Each row comes from the steps of one walk. Every step used is in the known rows, and no mark comes twice. Write the walk behind each row, first mark first.
In the rows, 128 means zero.
Known rows:
beto-dabusi-gipif-gitot-pero: [152 145 100 102 163 183 127 109 169 132 124 135 143 131 180  96 131 136
 149  84 140 136 131 104 106  97 150 133 148 142 105 113  91  83 112 114
 140 124  95 111 139 141]
gitot-gipif-dabusi-beto-pero-rodog-dofak: [ 68 130 123 115 148 187 132 111 164 150 113 174 148 104 131 112 173 134
 146  88 120 135 130  94 131  89 141 129 124 125 101 111  76 110 104 114
 117 136  78 188  81 148]
fevi-razo-lekul-pero-rodog-dofak-zopiri-dabusi: [114 112 122 114 126 180 122 125 199 146 117 136 131 103 160  82 120 150
 123  92 116 153 119  95 111  94  98 132 150 174 109 105  76  96  98 111
 139 126 152 109 126 145]
fevi-lekul-razo-pero-gipif: [ 55 120 112  96 150 164 137 110 140 150 125 130 140  94 138  79  86 155
 152 109 121 151 118  83  94 104 141 144 151 139 122 120  93 111 152 120
 120 132 125  93 134 137]
bufiv-pero-fevi-lekul-razo: [122 130 121  97 141 102 120  84 140 168 119 100 126 101 157 109 110 150
 147 144 145 133 115  93  94  97 157 144 123 149 129 118  92 101 119 121
 120 118 150 137 121 128]
zopiri-dabusi-gipif-gitot-pero-rodog: [121 110 114 119 157 169 128 132 175 120 124 129 148 110 199 116 143 141
 140  95 133 136 126  99 125  98 118 128 149 134 109 107  90 105 116 107
 157 134  92 122 149 139]
dofak-pero-dabusi-gipif-gitot: [182 131  96 104 162 202 138 119 152 120 120 142 148 104 144  99 134 161
 146 100 129 123 130 116  89 101 133 135 150 166  94 124  81  90 111 105
 129 136  87 130 164 147]
bufiv-pero: [ 76 135 105 135 141 159 122 104 160 166 129 135 125 132 138 127 110 151
 131  91 138 124 118  95  98 123 139 128 117 137 113 130  78  87 114 117
 124 124 143 169  71 134]
rodog-dofak-zopiri-dabusi-gipif-gitot-pero-fevi-lekul: [161 107 110  97 145 126 130  86 148 140 122 105 126  96 181  73 123 167
 146 112 132 155 130 104  88  83 127 139 157 156 114 112  87 103 108 118
 139 118 111 121 138 137]
fevi-lekul-pero: [ 88 124 123 105 140 139 127 122 185 154 106 110 123 115 178  83  95 139
 132  99 141 142 120  89  93 103 179 140 139 162 133 119  87  76  99 121
 140 121 115 132 122 136]
beto-pero-razo-lekul: [142 132 129 117 160 167 124 106 170 157 118 157 120 110 148 116  79 155
 124 127 128 140 119  86 112 111 156 132 127 114 117 122  74 119 141 112
 106 118 115 169 139 145]
rodog-pero-fevi-lekul-razo: [114 128 125  83 141 109 121  84 149 156 109 120 134  94 145 104 101 153
 150 149 139 141 116  86  99  89 156 152 139 151 130 122  90 111 120 121
 112 125 128 122 160 137]
dofak-rodog-pero-dabusi: [101 120 119 101 152 200 120 132 192 134 102 185 155 101 105 131 121 166
 138  96 123 118 121 108 114  94 108 135 146 167 112 147  71 111 125 112
 115 140 103 139 162 152]
lekul-fevi-razo-pero-rodog-dofak: [ 63 125  90 111 165 177 130 128 161 153 112 153 148 102 117  67 145 131
 150 116 128 148 123  79 103  91 111 143 130 139 118 111  76  87 110 107
 105 132  90 120  91 138]
lekul-fevi-razo-pero-gitot-dabusi-gipif: [ 74 156 105 119 181 208 139 132 159 146 114 131 124 115 141  99 128 138
 156 126 128 155 128 107 105 102 132 138 155 103 128 112  94  73 107 109
 116 126 121  59 119 125]
beto-pero-gitot: [ 93 136 135 121 161 180 126 124 165 153 111 149 137 128 150 137  96 155
 143 112 135 119 120  94 101 105 139 122 121 140 121 132  91 107 131 108
 118 137 131 111  92 132]
rodog-dofak-pero: [ 89 140  91 119 119 187 130 112 158 147 109 156 155 117 142 107 142 150
 139  84 129 156 125  95  76 101 115 134 126 169 100 118  68  95 127 115
 113 125 119 132  67 146]
beto-dabusi-gipif-gitot-pero-rodog: [117 129 114 115 164 172 127 138 180 127 119 141 162 111 183 130 147 134
 150  89 139 133 127 102 123  89 137 131 134 131 108 114  95  99 119 108
 147 133  80 128 127 139]
gipif-gitot-dabusi-zopiri: [146 132 105 116 144 193 120 140 155 139 130 146 129 123 149 146 134 155
 127  99 124 133 123  97 105  99 128 138 125 155 100 149  92  77  99 112
 124 127  59 126 169 140]
rodog-pero-zopiri: [ 92 118 125 125 127 164 129 123 161 146 124 177 159  94  80 131  94 156
 137 105 121 143 118  83 107  93 118 146 159 123 110 140  84 103 115 109
 124 137  84 132 156 140]
zage-pero-gipif-gitot-dabusi-beto: [112 146 126 117 161 180 147 137 159 126 130 156 133 110 161 124 131 140
 141  98 120 123 125 109 119 113 165 128 150 150 103 118  79  87 129 119
 140 122  56 109 130 134]
zage-pero-zopiri-dabusi-gipif-gitot: [188 122 102 114 153 184 141 117 146 122 138 134 146 106 150  80 122 156
 145  95 122 124 128 114 100 109 128 129 161 163  89 108  85  88  94 106
 141 131  70 124 182 141]
gitot-dabusi: [ 61 141 105 124 138 203 119 122 177 148 120 159 137 124 146 139 120 149
 134  89 139 156 119  89 108 108 139 141 119 149 119 136  80  93 104 122
 122 125 109 114 123 129]
dabusi-gipif-gitot: [162 130  91 110 161 188 136  93 151 117 128 136 134 117 160  76 120 158
 144 109 132 125 131 102  83 110 164 133 140 161 100 122  82  84  98 110
 116 136  72 146 157 143]
zopiri-dabusi-gitot-pero-rodog: [120 115 121 132 146 159 126 137 183 125 125 126 149 114 198 152 145 145
 147  90 140 138 118  88 122  99 101 123 142 135 120 102  87 109 121 114
 155 134 100 108 131 127]
zopiri-dabusi-gipif-gitot-pero-razo-lekul-fevi: [146 130 124 101 175 161 127 118 170 144 123 125 111  96 173  59 112 147
 127 140 132 145 125  94 104 105 136 143 168 126 127 118  79  79 126 110
 127 114 119 120 151 134]
razo-fevi-lekul-pero-gitot: [ 94 120 138 111 157 154 127 144 184 144  90 113 122 106 180  90  95 137
 135 112 145 139 120  93  93 100 164 134 143 149 138 130  96  82 125 110
 139 127 129 100 110 125]
lekul-pero-rodog: [ 59 118 137 126 143 163 126 145 197 142 111 139 154 103 175 130 121 132
 135  93 137 132 120  92 116  96 146 134 127 138 127 120  87  84 112 110
 147 132  99 142 112 134]
fevi-razo-lekul: [167 130  94 117 144 177 124 127 185 144 120 147 116 122 175  76 108 140
 129 134 133 147 119  74  92 108 140 138 129 131 114 119  73 103 121 112
 108 111 129 149 184 144]
zage-pero: [130 139 105 125 134 169 135 136 183 144 125 151 158 123 179 106 121 135
 144  81 139 131 119 101  97 116 143 125 128 160 106 111  73  84 129 117
 127 111 103 123  98 132]
gipif-dabusi-beto-pero: [ 97 143 131 110 152 181 130 119 158 171 125 161 119 114 115 128 117 139
 142  93 134 125 125  94 120 103 182 127 132 126 106 129  78 108 111 118
 132 135 115 182  80 146]
zopiri-dabusi-pero-gitot-gipif: [148 126 153 126 144 198 127 121 174 114 114 148 137 130 188 108 157 145
 136  75 119 136 124  77 116 122 123 122 148 111 127 122  82  89 111 115
 143 121 108  89 190 134]
rodog-pero: [ 62 130 113 109 141 175 124 104 180 143 111 174 142 115 114 117  92 157
 135  99 125 141 119  82 108 108 139 143 148 142 116 138  72 107 118 117
 107 137 100 142 145 152]
rodog-dofak-pero-fevi: [109 131 117 115 127 168 126 100 144 159 118 153 160  99 136 127 134 158
 149 103 132 149 129 100  72  84  99 139 123 135 112 127  71  98 130 113
 121 116 105 150 114 138]
dofak-zopiri-dabusi: [119 110 118 121 112 190 119 109 189 141 129 140 135 113 152 108 106 176
 124  73 125 154 115  84  93 113 111 128 146 184 112 132  72  96 103 118
 143 135 155 111 103 137]
lekul-pero: [ 78 134 129 114 138 173 125 120 191 154 113 134 135 121 165 100 101 133
 133  87 138 134 122  93  97 105 161 137 138 150 129 120  82  64 101 116
 140 124 116 129 118 135]
fevi-lekul-pero-gipif-dabusi-zopiri: [ 89 118 119 106 138 180 132 157 164 158 132 119 125  89 146 112 121 152
 140  91 118 135 128  96 104  84 146 136 137 134 104 140  98  81 117 117
 133 125  78 175 158 147]
pero-razo-lekul: [158 129 114 123 156 175 126 108 175 136 119 153 118 104 162  98  87 157
 124 126 129 146 120  78 104 114 154 132 133 123 119 126  69 107 142 114
 105 115  96 163 148 141]
fevi-razo-lekul-pero-gipif-dabusi-gitot: [136 143 110 115 163 193 134 139 171 136 135 121 125  98 160 107 121 139
 159  96 129 129 126  92  85  87 141 130 140 134 108 102  91 100 128 122
 120 126  95 134 190 132]
razo-pero-gipif-gitot-dabusi: [ 68 132 103 108 168 211 125 131 147 134 129 159 142 114 136 114 103 149
 136  80 122 147 124  92  99 102 132 146 137 152 107 140  92 104 132 118
 125 133  82  86 163 135]

Which walk is each row?
[110 100 104 102 130 141 123 120 177 154 101 119 126  97 156  75 108 156
 133 117 154 167 115  73  83 111 170 145 129 152 128 139  81 106 110 117
 129 126 130 165 118 133]
razo-fevi-lekul
[126 145 124 117 159 188 119 127 152 130 127 153 121 120 131 114 124 133
 139  76 142 132 127  90 115 112 162 141 132 147 116 136  81  85  96 119
 140 120  83  91 192 136]
gipif-gitot-dabusi-pero
[112 112 111 123 110 192 128 126 149 152 128 149 152 100 107 112 125 165
 134  82 116 155 120  92 102 102  72 134 152 160  99 118  74 104  99 110
 146 133 115 125 138 141]
rodog-dofak-pero-zopiri-dabusi
[ 93 106 125 116 124 182 124 122 163 150 129 160 144  98  91 117  93 169
 131  91 115 145 116  83 122 106  87 140 166 143 109 131  77 112  93 111
 143 141 103 131 187 145]
rodog-pero-zopiri-dabusi
[123 110 121 127 109 187 126 140 156 150 130 144 153 101 121 129 116 165
 130  82 121 154 117  87 100 106  81 133 154 152 104 126  78 106 106 110
 157 132 125 119 148 138]
dofak-pero-zopiri-dabusi
[137 117 149 115 141 168 120 103 146 155 136 140 128  96 124 116 112 159
 151  95 138 132 127  89 110 105 113 136 139 115 130 132  72  94  94 114
 152 115 100 142 215 135]
zopiri-dabusi-pero-fevi
[158 143  91 126 151 197 125 120 161 129 133 134 128 109 144 128 136 151
 159  77 146 132 124  82  82  97 150 127 128 159 106 123  81  99 110 126
 114 138  83 149 132 128]
gipif-dabusi-gitot
[147 118 127 126 137 181 140 127 142 141 133 154 112  99 105 103 109 153
 136  92 118 143 120  83 127 118 128 129 182 129 113 125  71  93  99 112
 160 136  83 123 125 138]
razo-pero-zopiri-dabusi-beto
[122 129 142 109 162 161 121 126 171 156 123 139 106  90 137  69 104 148
 126 133 137 144 120  79 109 115 140 144 154 125 138 131  69  80 119 114
 127 111 126 128 159 133]
zopiri-dabusi-pero-razo-lekul-fevi
[ 87 113 107 130 153 181 124 144 164 137 116 160 147 104 142 121 116 139
 139  82 136 151 118  75 111 103 130 137 137 126 120 135  83 110 132 110
 135 138  96 125  94 137]
razo-pero-rodog
[201 140 116 113 164 182 133 137 185 137 119 126 128 108 155 124 123 146
 153 113 138 115 118 102 101  95 118 132 149 151 121 100  83  86 103 112
 130 126 103  99 202 129]
fevi-razo-lekul-pero-dabusi-gitot
[134 128 123 116 161 168 120 110 181 127 106 173 122 104 151 109  87 157
 119 124 117 141 123  89 107 106 150 131 143 130 115 133  69 123 157 116
  93 120  90 161 156 154]
dofak-rodog-pero-razo-lekul
[141 133 116 132 160 159 124 106 164 151 123 143 109 110 153 112  86 154
 119 122 128 136 119  89 109 120 149 129 130 114 116 124  72 106 143 114
 108 112 119 176 116 140]
bufiv-pero-razo-lekul
[ 99 115 109 112 153 143 124 133 154 141 109 134 140  96 153 107 115 133
 143 108 139 153 114  76 115  97 148 143 140 140 125 124  92 117 134 114
 131 137 115 104  98 135]
fevi-lekul-razo-pero-rodog
[184 119 132 130 124 188 131 105 166 116 132 141 154 123 175 135 167 161
 141  76 118 145 117  76  97 113  99 125 153 123 114 106  83  97  94 120
 139 131  85 108 192 127]
pero-zopiri-dabusi-gitot-gipif
[184 131 122 107 163 178 140 132 170 125 121 153 123 107 153 111 138 142
 140 106 134 114 124 100 129 106 148 130 168 147 113 124  72  82 119 111
 154 128  79 121 138 138]
gipif-gitot-pero-dabusi-beto
[133 141 118 132 156 178 136 150 177 128 114 145 150 122 189 116 114 140
 147  96 136 119 120 102  98 111 135 117 132 158 114 118  84  87 147 111
 123 119 104  87  93 124]
zage-pero-gitot
[162 126 113 134 131 169 134 117 176 122 132 130 149 106 167 136 143 164
 152  72 128 133 117 105  98 102  94 116 146 192 101  91  76 101 108 119
 132 136 104  87  95 127]
zage-pero-rodog-dofak-zopiri-dabusi-gitot
[137 127 130 134 132 185 127 146 144 146 139 160 139  83  80 110 123 134
 148  75 139 138 128  80 111  92 146 140 146 114 108 141  85  87 104 113
 149 125  86 140 169 132]
gipif-dabusi-pero-zopiri
[202 131 102  95 180 194 137 125 170 126 118 131 127 106 158  65 120 142
 142 123 127 116 130 115 101  96 146 140 156 151 103 110  86  80  97 102
 128 126  89 130 221 148]
fevi-razo-lekul-pero-dabusi-gipif-gitot
[ 76 121 110 132 131 185 137  86 167 146 127 129 131 102 138 104 134 171
 143  89 118 146 128 123 116 109 109 122 152 146 102 100  78  90  86 111
 133 137 143 145  65 142]
bufiv-pero-rodog-dofak-zopiri-dabusi-gipif
[ 67 127 117 110 143 174 116 110 186 128 103 180 147 121 133 123 114 157
 130  95 120 132 124  95  93 101 140 130 139 163 112 144  73 113 134 119
 101 136 100 145 126 155]
dofak-rodog-pero
[152 115  92 110 161 196 133 100 145 117 126 142 134 101 139  66 126 160
 140  81 117 142 130 107 100 100 123 133 164 173  92 115  82  98 100 106
 129 146  87 110 123 149]
razo-pero-rodog-dofak-zopiri-dabusi-gipif-gitot
[100 126 128 129 144 146 120  94 145 173 134 136 136 110 134 144 108 159
 142 109 140 124 123 100  89 101 118 134 116 110 123 137  80  92 120 114
 129 116 124 179 118 128]
bufiv-pero-fevi
[101 124 102 118 137 206 138  88 166 142 129 129 124 113 149  88 118 172
 149 101 125 147 128 105 111 122 124 126 153 139 112 105  73  89  74 113
 132 135 114 152 149 144]
zopiri-dabusi-gipif
[128 138 137 132 160 183 129 132 160 124 115 143 122 116 150 110 110 145
 148  99 140 119 126  86 106 115 149 123 136 136 129 133  83  84 124 111
 130 126 104  88 141 129]
dabusi-pero-gitot
[ 96 154 103 113 147 212 135  96 173 154 121 148 146 113 126 109 124 162
 165  91 134 143 129 112 109 107 156 129 131 134 111 116  81  81  80 114
 117 134  97 160 115 144]
beto-dabusi-gipif
[136 133  82 112 165 192 128 132 159 149 122 142 132 131 127  77 104 132
 144  98 128 154 117  63  88 111 132 138 141 121 120 121  79  94 122 111
 117 127 113  91 143 142]
fevi-razo-pero
[ 67 109 132 119 145 134 127 147 192 143 105 121 144  99 185 116 117 137
 134 103 140 139 119  88 112  95 160 136 129 147 131 120  91  93 111 113
 148 130 100 144 113 135]
fevi-lekul-pero-rodog
[ 74 127 121 120 145 172 141 112 169 132 139 127 152 113 185 128 119 159
 159  97 127 136 124  94  92 101 113 126 146 126 118 102  89  98 151 121
 135 126 101  95 147 126]
dabusi-gitot-pero-gipif
[155 134  97 110 158 172 132 103 165 122 126 129 135 131 197  86 130 136
 142  96 139 137 132 100  97 103 149 132 155 138 107 110  87  82 120 113
 140 123  97 107 141 138]
dabusi-gipif-gitot-pero
[186 137 122 118 154 185 130 129 180 134 118 138 125 103 152 131 116 152
 149  97 143 118 120 108 104  97 122 134 155 162 120 112  81  87 106 115
 134 130 101 110 173 127]
razo-lekul-pero-dabusi-gitot
[ 87 138 117 102 169 196 126 143 174 139 124 141 134 115 168 104 108 135
 130 108 119 137 124 101 102  94 139 146 133 146 109 121  96  95 124 115
 127 118  96  92 214 138]
fevi-razo-lekul-pero-gipif-gitot-dabusi
[179 125 109 115 147 166 122 120 173 152 124 146 121 109 170  89 107 144
 136 144 134 145 122  80  87  95 126 141 128 112 120 123  75 107 125 110
 113 104 120 157 206 140]
pero-fevi-razo-lekul
[ 98 132 140 111 133 171 133  93 163 169 123 157 120 118 113 120 113 160
 135  95 119 131 121 104 122 110 141 123 147 155 106 113  71 105  96 115
 135 138 137 142  62 147]
rodog-dofak-zopiri-dabusi-beto-pero
[157 127 115 108 152 162 121 118 175 153 118 158 123 107 152  95  96 144
 135 143 127 145 121  81  97  92 121 146 140 106 119 126  75 116 129 110
 107 109 118 153 219 148]
rodog-pero-fevi-razo-lekul
[182 124 124 106 145 188 129 165 187 159 120 136 125 104 145 122 126 145
 132 121 121 119 120 107 122  89 106 138 146 131 112 129  87  66  99 101
 138 117  97 136 207 148]
fevi-razo-lekul-pero-dabusi-zopiri
[ 78 123  82 117 159 187 131 121 159 144 113 157 149 109 121  78 139 135
 150 103 124 147 124  80 109  95 112 136 125 139 109 107  75 101 110 108
 105 135  77 130 104 144]
fevi-razo-pero-rodog-dofak
[166 130 107  98 172 198 137 113 164 125 120 135 138 105 145  81 121 152
 146 103 131 113 131 118 101 100 150 138 154 164 105 119  85  73  91 105
 134 136  78 131 182 144]
lekul-pero-dabusi-gipif-gitot
[ 77 122 113 138 122 159 125 102 180 144 120 154 151 103 138 122 135 157
 131  81 128 144 121  99  92  93 124 128 123 172 104 125  78  89 124 114
 118 133 144 130   4 134]
bufiv-pero-rodog-dofak-zopiri
[ 71 125 112 125 143 176 130 108 161 138 116 161 142  99 122  93 148 141
 151  95 134 133 129  91 122 101 131 133 120 147 112 113  69  92  96 112
 117 131  72 151 117 142]
dabusi-pero-rodog-dofak
